Every row comes from one small tree of marks. Brackets hold a mark, then the marks that hang from it, in alphabetical order. Every link used is in the known rows. Which tree was each row made from?
Known rows
{duzo misi}: -.07 -.11 -.11 -.47 .00 .02 .20 .04 .14 -.11 .04 .21 -.02 .27 .19 .20
 -.11 .12 -.05 .01
{loduf duzo foluseb zumima}: -.21 -.11 -.03 -.32 .00 -.15 .09 .28 -.13 .12 -.02 .05 -.10 .08 .00 .21
 -.08 .19 .27 .09
{foluseb loduf}: -.08 -.06 -.08 -.40 .13 -.01 -.06 .20 .12 -.01 .04 .16 .14 .26 .07 .21
 .10 .15 .02 -.03
{zumima loduf {ruvig zeziv}}: -.07 .16 .19 -.57 .10 -.01 -.01 -.20 .33 -.43 .03 .18 -.14 .12 .11 .11
 .12 .06 .10 -.04
{rimo ruvig}: .01 .07 -.08 -.45 .01 .09 .14 .13 .07 -.13 .12 -.03 .03 .22 .16 .20 .05
 -.13 -.04 -.12
{loduf {zumima rimo}}: -.05 .11 -.03 -.38 -.08 -.05 .11 .07 .06 -.09 .12 .11 -.06 .13 .07 .22
 .09 .10 .11 -.11
{rimo ruvig {zumima {loduf duzo foluseb}}}: -.09 .09 .07 -.38 -.07 .00 .14 .21 -.01 .01 .09 .07 -.08 -.11 .10 .12
 -.17 .00 .07 -.08
{rimo ruvig {zumima {loduf {duzo misi}}}}: -.04 .02 .01 -.45 -.11 .03 .15 .08 .12 -.07 .12 .12 .00 -.09 .20 .14
 -.18 .12 -.02 -.11
{rimo zumima}: -.01 .10 -.07 -.49 -.08 .04 .25 .17 .16 -.14 .11 .16 -.04 .19 .12 .18
 -.02 .16 -.10 -.04
{zumima {ruvig zeziv}}: -.04 .08 .05 -.60 .11 -.03 .09 -.14 .32 -.34 .03 .11 -.09 .27 .10 .13
 .17 .02 .02 -.05
{zumima {loduf foluseb} rimo ruvig}: -.17 .25 .29 -.50 .08 -.01 .00 -.22 .01 -.19 .06 .25 -.17 .04 -.01 .15
 -.16 -.05 .17 -.12
{loduf {duzo misi} foluseb}: -.23 -.25 -.03 -.36 .07 -.09 .19 .13 -.06 .16 -.02 .18 -.08 .17 .10 .19
 -.25 .13 .14 .09
{foluseb {loduf duzo zumima}}: -.15 -.14 -.09 -.34 .08 -.12 -.14 .24 .03 .10 .02 .08 .15 .09 .02 .23
 .11 .34 .19 .01
{zumima {loduf foluseb} ruvig}: -.16 .17 .22 -.55 .08 .00 -.02 -.07 .02 -.26 -.03 .20 -.15 .10 .02 .14
 -.18 .05 .14 .00
{zumima {loduf foluseb} rimo {ruvig zeziv}}: -.14 .20 .27 -.47 .12 -.09 .03 -.20 .21 -.22 .07 .26 -.25 .02 .02 .09
 .02 -.14 .19 -.12
{rimo {zumima loduf}}: -.04 .17 .05 -.46 -.09 .05 .16 .12 .17 -.23 .11 .21 -.08 .06 .14 .16
 -.06 .22 -.03 -.04
{duzo loduf misi}: -.10 -.17 -.13 -.46 -.04 -.03 .23 .13 .06 -.06 .07 .19 -.05 .16 .12 .15
 -.34 .24 -.04 -.05
{zeziv ruvig}: -.10 -.05 -.02 -.58 .10 .00 .21 .08 .12 -.11 .05 .07 -.04 .37 .16 .13
 -.05 .01 .02 -.02
{loduf duzo zumima}: -.14 -.07 -.05 -.37 -.01 -.07 .07 .14 .00 -.04 .05 .01 .00 .11 .07 .24
 .05 .30 .21 .04
{rimo {ruvig zeziv} {zumima loduf}}: .08 .17 .01 -.44 -.10 .01 .17 .16 .34 -.24 .14 .11 -.11 -.04 .21 .07 .13
 -.08 -.06 -.14
{loduf duzo foluseb}: -.24 -.13 .03 -.34 .12 -.06 .14 .18 -.10 .12 .01 .07 -.08 .20 .03 .21
 -.11 .08 .20 .08

Write each row's tree
-.12 -.20 -.15 -.37 -.12 -.18 .20 .35 -.06 .07 -.02 .21 -.16 .01 .03 .11
 -.43 .24 .09 .01
{duzo {loduf foluseb zumima} misi}
-.21 -.03 .14 -.35 .05 -.02 .08 -.19 .06 -.03 .14 .23 -.05 .01 .13 .22
 -.14 .17 .17 -.07
{zumima {loduf {duzo misi}} rimo}
-.14 -.18 -.06 -.51 .06 -.15 -.17 .01 .11 .03 -.04 .18 .14 .05 .03 .19
 -.06 .38 .15 -.01
{foluseb {loduf {duzo misi} {zumima ruvig}}}
-.07 .05 -.05 -.37 -.10 -.09 .14 .16 -.01 -.06 .15 .09 -.08 .03 -.01 .18
 -.14 .21 .10 -.16
{duzo {loduf {zumima rimo}}}
-.15 -.21 -.10 -.40 -.02 -.10 .25 .25 -.04 .07 .02 .23 -.13 .12 .06 .12
 -.45 .15 .02 .00
{duzo {loduf foluseb} misi}
.11 .10 -.12 -.46 -.09 .00 .26 .21 .34 -.16 .15 .05 -.06 .09 .19 .10 .17
 -.15 -.13 -.15
{rimo {ruvig zeziv} zumima}
-.09 .24 .26 -.53 .09 -.02 -.01 -.33 .32 -.36 .12 .23 -.15 .05 .08 .12
 .14 -.04 .13 -.16
{zumima loduf rimo {ruvig zeziv}}
-.17 .16 .18 -.32 .05 -.02 .09 .02 -.02 -.05 .11 .24 -.17 .06 .05 .18
 -.11 -.06 .17 -.08
{zumima {loduf foluseb} rimo}
.05 .12 -.07 -.36 -.07 -.08 .11 .11 .19 -.10 .16 .03 -.09 .04 .12 .15
 .25 -.15 .09 -.20
{loduf {zumima {rimo {ruvig zeziv}}}}
-.04 .03 -.04 -.54 .05 -.08 -.18 .10 .14 -.12 -.02 .15 .11 .13 .00 .19
 .08 .25 .08 -.06
{foluseb {loduf {zumima ruvig}}}
-.04 .20 .06 -.54 -.05 -.04 .03 -.13 .10 -.22 .09 .12 -.06 .11 .02 .20
 .05 .10 .11 -.16
{loduf {zumima rimo ruvig}}
.02 .12 -.02 -.38 .04 .00 .16 .00 .24 -.10 .21 .04 -.06 .15 .16 .15 .25
 -.29 .01 -.23
{zumima {rimo {ruvig zeziv}}}
-.17 .04 .11 -.37 -.03 -.04 .16 .18 .01 -.01 .06 .20 -.12 -.01 .06 .16
 -.19 .21 .11 .03
{rimo {zumima {loduf duzo foluseb}}}
-.20 -.23 -.08 -.34 -.03 -.18 .14 .24 -.08 .15 -.04 .16 -.11 .05 .07 .19
 -.22 .23 .22 .10
{loduf {duzo misi} foluseb zumima}
-.11 .15 .09 -.48 -.03 -.12 .05 .01 -.02 -.08 .02 .16 -.16 .07 -.05 .16
 -.08 -.01 .17 -.11
{loduf foluseb {zumima rimo ruvig}}
-.06 .18 .15 -.55 -.02 -.07 .13 .02 .28 -.27 .02 .27 -.23 .00 .05 .05
 -.04 .05 .03 -.03
{rimo {zumima {loduf foluseb} {ruvig zeziv}}}
-.04 .11 -.04 -.32 -.08 -.09 .12 .24 -.08 .07 .10 .06 -.13 .03 .03 .17
 -.03 -.19 .14 -.15
{loduf foluseb {zumima {rimo ruvig}}}
-.02 .07 .00 -.47 .08 -.16 -.15 -.01 .28 -.09 .06 .19 .03 .07 .00 .15
 .26 .09 .12 -.16
{foluseb {loduf {zumima rimo {ruvig zeziv}}}}
-.02 .16 .05 -.52 -.02 -.12 .05 -.14 .28 -.25 .09 .13 -.13 .09 .04 .15
 .22 .02 .12 -.15
{loduf {zumima rimo {ruvig zeziv}}}
-.07 -.02 -.03 -.55 -.12 -.13 .11 -.08 .07 -.13 .08 .22 -.08 -.02 .02
 .13 -.33 .26 .05 -.18
{duzo {loduf {zumima rimo ruvig}} misi}
-.15 .00 .05 -.46 .10 -.13 -.19 -.06 .06 .04 .06 .12 .13 .03 -.05 .22
 .09 .25 .21 -.13
{foluseb {loduf duzo {zumima rimo ruvig}}}
.03 .15 .01 -.62 -.03 -.03 .18 -.03 .37 -.30 .07 .17 -.10 .16 .10 .10
 .10 .09 -.08 -.09
{rimo {zumima {ruvig zeziv}}}
